Every row comes from one small tree of marks. The marks that hang from a mark follow it in brackets, in alphabetical order. Every link used is in the known rows. Which tree was each row made from?
(in the rows, 128 means zero)
Known rows:
N[A[V[H]] L[Y]]: [171 106 104 140 124  97  98 174 109 135 137 183 200 100 131 143 145 145
 144 133 187]
P[C]: [121 133 119 126 133 161 137 116 109 124 152 113 135 132 123 124 105 112
 114 138 110]
Y[L[N[A]]]: [121  61  87 158  99 143 109 120  98 102 133 138 187 110 132 167 126 172
 144 119 148]
N[A[V] L[Y[P]]]: [124  74  97 149 137 122 100 138 136 120 168 155 191  87 130 135 162 146
 135 162 173]
L[N[A[V]] Y[P[C]]]: [127  43  84 156 117 118 116 112 108 142 172 133 176 137 157 135 116  97
 107 187 150]
N[A[V] L]: [155 115 111 163 119 112  94 160 100 114 135 156 187 102 127 137 119 191
 152 126 172]
L[N[A] Y[P]]: [103  30  96 134 126 132 136 111 127 128 159 154 175 126 142 168 149 118
 127 175 160]
H[C V]: [140 173 117 147 126 151 161 127  85 122 138 124 140 133 122 151 126 102
 109  95 150]
E[N[A[V[H]] L[Y]]]: [171  99  98 142 106  84 117 180 110 134 126 190 194 100 143 178 144 146
 164 133 220]
E[N]: [135 126 119 121 117 133 156 139 115 103 134 145 140 133 131 178 129 145
 149 129 162]
P[C Y]: [ 82 110 126 107 136 184 163  98 129 140 152 121 148 120 116 122 113 103
 101 124 101]
Y[L[N] P]: [104  77  72 146 126 168 126 104 133  80 156 111 175 111 128 148 161 127
 123 134 131]
V[H]: [166 156 104 116 145 138 145 146 105 127 131 149 156 137 115 145 132 112
 129 115 148]
L[N[A[V]] Y]: [149  55 120 149  98  93 107 150  92 117 144 176 186 140 158 161 125 152
 129 164 170]
A[N[L[Y[P]]] V[H[C]]]: [134 139 104 108 144 110 147 156 126 130 165 161 181  93 160 146 180  82
 126 117 196]
H[C]: [129 156 121 118 135 147 155 124 104 116 148 126 125 127 131 135 132 108
 118 115 136]
E[N[A[V] L[Y[P[C]]]]]: [117  64  84 152 118 121 116 128 135 134 166 138 173  89 145 149 134 119
 141 170 182]
N[A[V[H[C]]] L[Y[P]]]: [155 119  73 138 145 109 124 145 120 152 160 153 185  91 137 129 164  85
 125 135 193]
E[N[A[V[H[C]]] L[Y]]]: [172 122  92 138 104  83 133 172 103 143 132 178 176  98 152 169 145 114
 151 118 222]

Write each row's tree:
[ 94  76  63 149 124 180 127  86 129  99 163  85 164 112 129 129 133  98
 109 143 111]
Y[L[N] P[C]]
[116 104 160 116 110 110 116 174 123  92 154 181 188  94 157 158 162 169
 142 129 178]
A[N[L[Y]] V]
[ 98  49  51 165 119 165 119  82 114 123 159  95 178 105 129 140 117 117
 122 143 126]
Y[L[N[A]] P[C]]
[146  96  68 145 145 122 106 135 125 159 164 141 191  95 130 117 136  89
 121 159 167]
N[A[V[H]] L[Y[P[C]]]]
[182 186 118 115 134  94 156 164  71 140 141 159 162 139 163 151 126 105
 126  89 183]
A[N V[H[C]]]
[102  72 129 127 118 138 112 142 132 117 144 167 177  83 122 157 152 162
 147 142 162]
N[A L[Y]]
[ 69 101 105 115 126 206 145  87 136 120 160 101 163  91 112 120 127 115
 100 105  88]
P[C Y[L]]
[ 77  60  93 136 139 162 121 106 150 140 169 125 168  78 121 132 143 108
 125 166 141]
N[A L[Y[P[C]]]]
[112  72  91 152 134 136  98 121 132 138 176 130 180  87 133 116 136 118
 121 173 151]
N[A[V] L[Y[P[C]]]]
[198 192  98 127 138 110 139 153  79 133 141 141 151 145 139 122 125  89
 112 106 163]
A[V[H[C]]]
[165  86  26 178 124 126 104 113  89 144 152 111 202 122 137 127 111  98
 116 134 153]
Y[L[N[A[V[H]]]] P[C]]
[ 82  37  92 142 101 165 135 103 116 119 134 143 199  98 125 165 132 163
 131 107 137]
P[Y[L[N[A]]]]
[134 134 143 133 116 112 118 174 105  92 140 164 186 105 149 153 138 185
 152 111 178]
A[N[L] V]
[117  52  91 157  96 139 116 122 101 116 139 149 213 111 136 152 124 173
 126 111 146]
P[Y[L[N[A[V]]]]]
[106  51  84 162  93 151 115 105  95 134 146 124 201 110 141 131  98 143
 109 120 125]
P[C Y[L[N[A[V]]]]]
[149  96  66 148 105 125 138 128  83 146 131 148 205 113 145 146 125 110
 114  83 167]
P[Y[L[N[A[V[H[C]]]]]]]
[187 159  85 153 128  99 118 166  84 146 127 154 179 105 134 130 124 128
 143 101 192]
N[A[V[H[C]]] L]
[100  57 107 117 131 145 145 115 143 100 163 145 161 132 141 158 168  97
 115 175 146]
L[N Y[P]]
[127  67  90 151 121 106 117 145 140 116 158 161 183  88 143 168 160 151
 155 163 201]
E[N[A[V] L[Y[P]]]]
[187 121  58 168 103 102 112 143  64 130 132 140 194 125 149 146 123 120
 127  95 178]
Y[L[N[A[V[H[C]]]]]]
[183  98  93 139 108  81 130 155  76 151 137 173 178 145 164 154 127  91
 119 136 191]
L[N[A[V[H[C]]]] Y]
[136  84 127 146 113 110  92 161 117 114 150 172 190  92 134 144 144 173
 143 146 171]
N[A[V] L[Y]]
[158  96  76 144 147 111 108 153 127 143 157 167 202  94 126 136 163 118
 136 149 187]
N[A[V[H]] L[Y[P]]]
[ 89  54 100 123 128 159 145  98 141 117 171 119 151 133 145 138 142  68
 101 183 124]
L[N Y[P[C]]]
[ 93 113  68 138 146 194 126  80 135 108 178  79 152  98 112 114 139  97
 105 132  99]
Y[L P[C]]
[127 115 102 117 140 124 132 148 130 139 169 150 190  97 152 134 154  83
 122 141 173]
A[N[L[Y[P[C]]]] V[H]]
